Each row comes from the steps of one path. Every step used is in the known rows, and no mark comes twice. Write the path behind each row, first mark first.
In the rows, 128 means zero.
Known rows
zetaru, bevet, rigi: [147  91 113 182  97 113 145 112  73 126  76 159 130 130 117 114 186 136
 127  99 156 111 122 145]
zetaru, seta, bevet: [139 129 108 126 151 140 156 114  85 123  67 144 121 105 140 134 119 141
 177  97  76 158 100 124]
bevet, zetaru, libu: [109 133 173 165 119 118  81 116 145 119 119 106 130 122 118 143 143 125
  78 138 136 122  72 135]
rigi, bevet: [140  97 157 184 107 113 103 106 125 125  77 131 153 128 140 142 179 143
 144 151 142  86 137 126]
fere, zetaru, libu, seta, bevet: [151 155  86 115 126 167 147 151  92 173 144  92 137 119 142 163  89 133
 146 115  61 213 110 104]
seta, libu, zetaru: [113 139 114 105 127  72  88 169 182 164 185 148 127 147 134 165 103  91
  69 148 147 151 113 116]
bevet, zetaru, fere: [103 114 185 134 105 146 156 101 180  89 111 119 135 122 100 110 159 131
 105 140 185 103 140 156]
rufo, zetaru: [119 127 167 162 123  98  95 120 179 138 131 151  84 107 137 128 137 142
 113 135 161  95 105 131]
rigi, bevet, zetaru, libu: [143 123 181 178 100 137  61 104 142  91  91 114 149 146 138 155 158 137
 101 155 121  88  76 142]
libu, zetaru, seta, fere: [109 151 125  59 180 115 125 122 150 110 174 144  99 115 146 107  83  96
 120 122  88  90 190 129]
bevet, zetaru, libu, seta, fere: [ 82 168 170  93 158 182 121 124 149 113 143  91 136 152 124  87 100 121
 131 124  97 103 132 137]
zetaru, libu, seta: [106 170 161 109 130 128  96 134 130 160 112  99 127 131 153 149 105 107
 104 107  64 142 133 103]
seta, zetaru, fere: [100 135 143  79 128  93 124 123 180 117 155 121 160 128 112 150 145 109
 100 153 146 117 191 108]
seta, libu, zetaru, fere: [109 149 145  41 107  94 136 146 212 137 175 151 138 145 121 164  96  73
  60 149 143 129 154 131]
seta, bevet: [131  91 111 172 137 128 164 117  96 143  77 154 144 106 116 126 151 147
 167 109 147 153  92 142]
seta, fere, zetaru, bevet, rigi: [151  89  88 147 111 133 184 114  65 149 152 129 159 120  90  89 167 141
 164 145 168  94 171 136]
libu, seta, fere, zetaru, bevet: [139 114  86  99 157 139 186 156  67 156 181  93 133 130 110  74  98 145
 176 126 146 150 177 104]
libu, zetaru, seta, bevet: [153 139  76 103 161 130 132 133 115 108 130 167  85 111 161 146  82 114
 128  86  80 178 119 145]
seta, libu: [ 99 133 142 124 116  85 113 147 150 176 120 125 162 145 113 152 141 115
 122 158 148 135  98  95]
zetaru, libu, seta, fere: [ 85 165 174  66 159 150 132 116 122 156 129 104 153 139 135 107  96 104
 135 118  60  89 164 114]
libu, zetaru, bevet, rigi: [162 100  83 162 102 102 117 138 107 112 137 182  96 132 137 130 147 113
  80  92 161 132 137 169]
libu, seta, bevet: [125 134 106 139 148 174 165 142 101 142  83 130 125 129 138 108 117 147
 185  82 111 184 121 130]
bevet, rigi: [112 116 142 186  89 137 123 104 136 145  82 138 143 121 126 132 196 128
 132 124 141  95 153 135]
fere, zetaru, libu, seta: [128 168 127 112 113 134 101 151 125 186 174  64 130 115 146 168  95 114
 104 140  64 177 150  82]

Which path is each row?
[109 106 120 129 141 115 164 115 118 176 182  97 164  97  93 108 140 137
 165 176 162 102 186 105]
seta, fere, zetaru
[140 102 157 203 105 146  92 112 147  82  90 116 139 144 130 126 178 160
 137 155 174  99 108 150]
rigi, bevet, zetaru
[116 162 178 106 140 201 104 113 146  84 114  95 154 175 143 100 116 133
 151 143  83  68 137 141]
rigi, bevet, zetaru, libu, seta, fere
[125 132 161 121 153 177 118  94 132  57  93 110 142 150 133  91 138 144
 184 155 109  50 145 139]
rigi, bevet, zetaru, seta, fere
[158 128  72 127 138 146 159 131  77 146 129 103 125  90 134 155 108 145
 180 127  83 194 114 103]
fere, zetaru, seta, bevet
[125 154 117  99 150  96  87 141 152 117 163 139  78 110 163 153  92  98
  90 111  87 145 155 122]
libu, zetaru, seta
[154  89  95 149 139  58 117 151 105 123 158 172  91 120 136 127 119 117
  74  96 178 154 117 148]
libu, zetaru, bevet
[122 136 133 102 125 228 197 125 157  76  94 119 124 143 119  93 112 146
 164  88 142 169 127 169]
libu, seta, bevet, zetaru, fere
[144  79  92 135 145  93 184 128  58 159 170 119 153 104  86  90 131 147
 154 147 183 116 151 114]
seta, fere, zetaru, bevet
[146 117  83 107 133  50 106 182 127 148 173 173 117 152 129 147  92 100
  67 125 171 171  82 123]
seta, libu, zetaru, bevet
[113 192 180 101 126 133  75 136 182 144 140 128  72 133 167 141  84 118
  92 110  60 119 102 118]
rufo, zetaru, libu, seta
[ 95 142 152  82 169 124 145  96 111 126 111 122 137 112 123  95 117 118
 166 132  94  72 174 107]
zetaru, seta, fere
[128  98 146 137 115 180 199  97 144  75  85 146 143 123  96 106 147 147
 148 114 180 137 101 177]
seta, bevet, zetaru, fere
[170 134  61 140  99 188 162 117  82 134 111 117 131 106 138 157 144 138
 185 122  66 169 137 122]
fere, zetaru, seta, bevet, rigi
[113 146 144 143 140 137  97 126 137  91 110 103 101 119 137 122 129 139
 130 129 125 135 111 120]
bevet, zetaru, seta
[153 124  74 121  94  91 110 169 131 133 152 179 122 173 132 148 130  95
  75 118 154 147 102 147]
seta, libu, zetaru, bevet, rigi
[137  99 191 145  83 171 134  88 177  62  85 119 149 145 117 125 169 142
 125 154 171  71 145 166]
rigi, bevet, zetaru, fere
[150 106 138 164 128  73 114 130 122 123 121 176  75 117 130 110 127 151
 106 107 176 112  78 140]
rufo, zetaru, bevet
[ 96 187 185  61 153 154 112 117 173 136 151 130  96 140 151  99  77 116
 120 120  60  66 134 126]
rufo, zetaru, libu, seta, fere
[128 169  97  79 120 100 108 166 131 178 172  78 145 127 132 182  96 114
 134 185  84 174 126  54]
fere, zetaru, seta, libu
[136 104  83 140 157  52 102 160  95 130 156 143 136 137 118 128 144 136
 110 129 174 163 118 101]
seta, zetaru, bevet
[170  89  82 187  79 115 147 136  70 154 138 122 132 114 109 137 174 144
 132 134 166 144 140 128]
fere, zetaru, bevet, rigi
[129  94 110 194 134 157 146 123 119 103  91 139 128 123 106 111 158 166
 161 114 185 164  59 166]
seta, bevet, zetaru
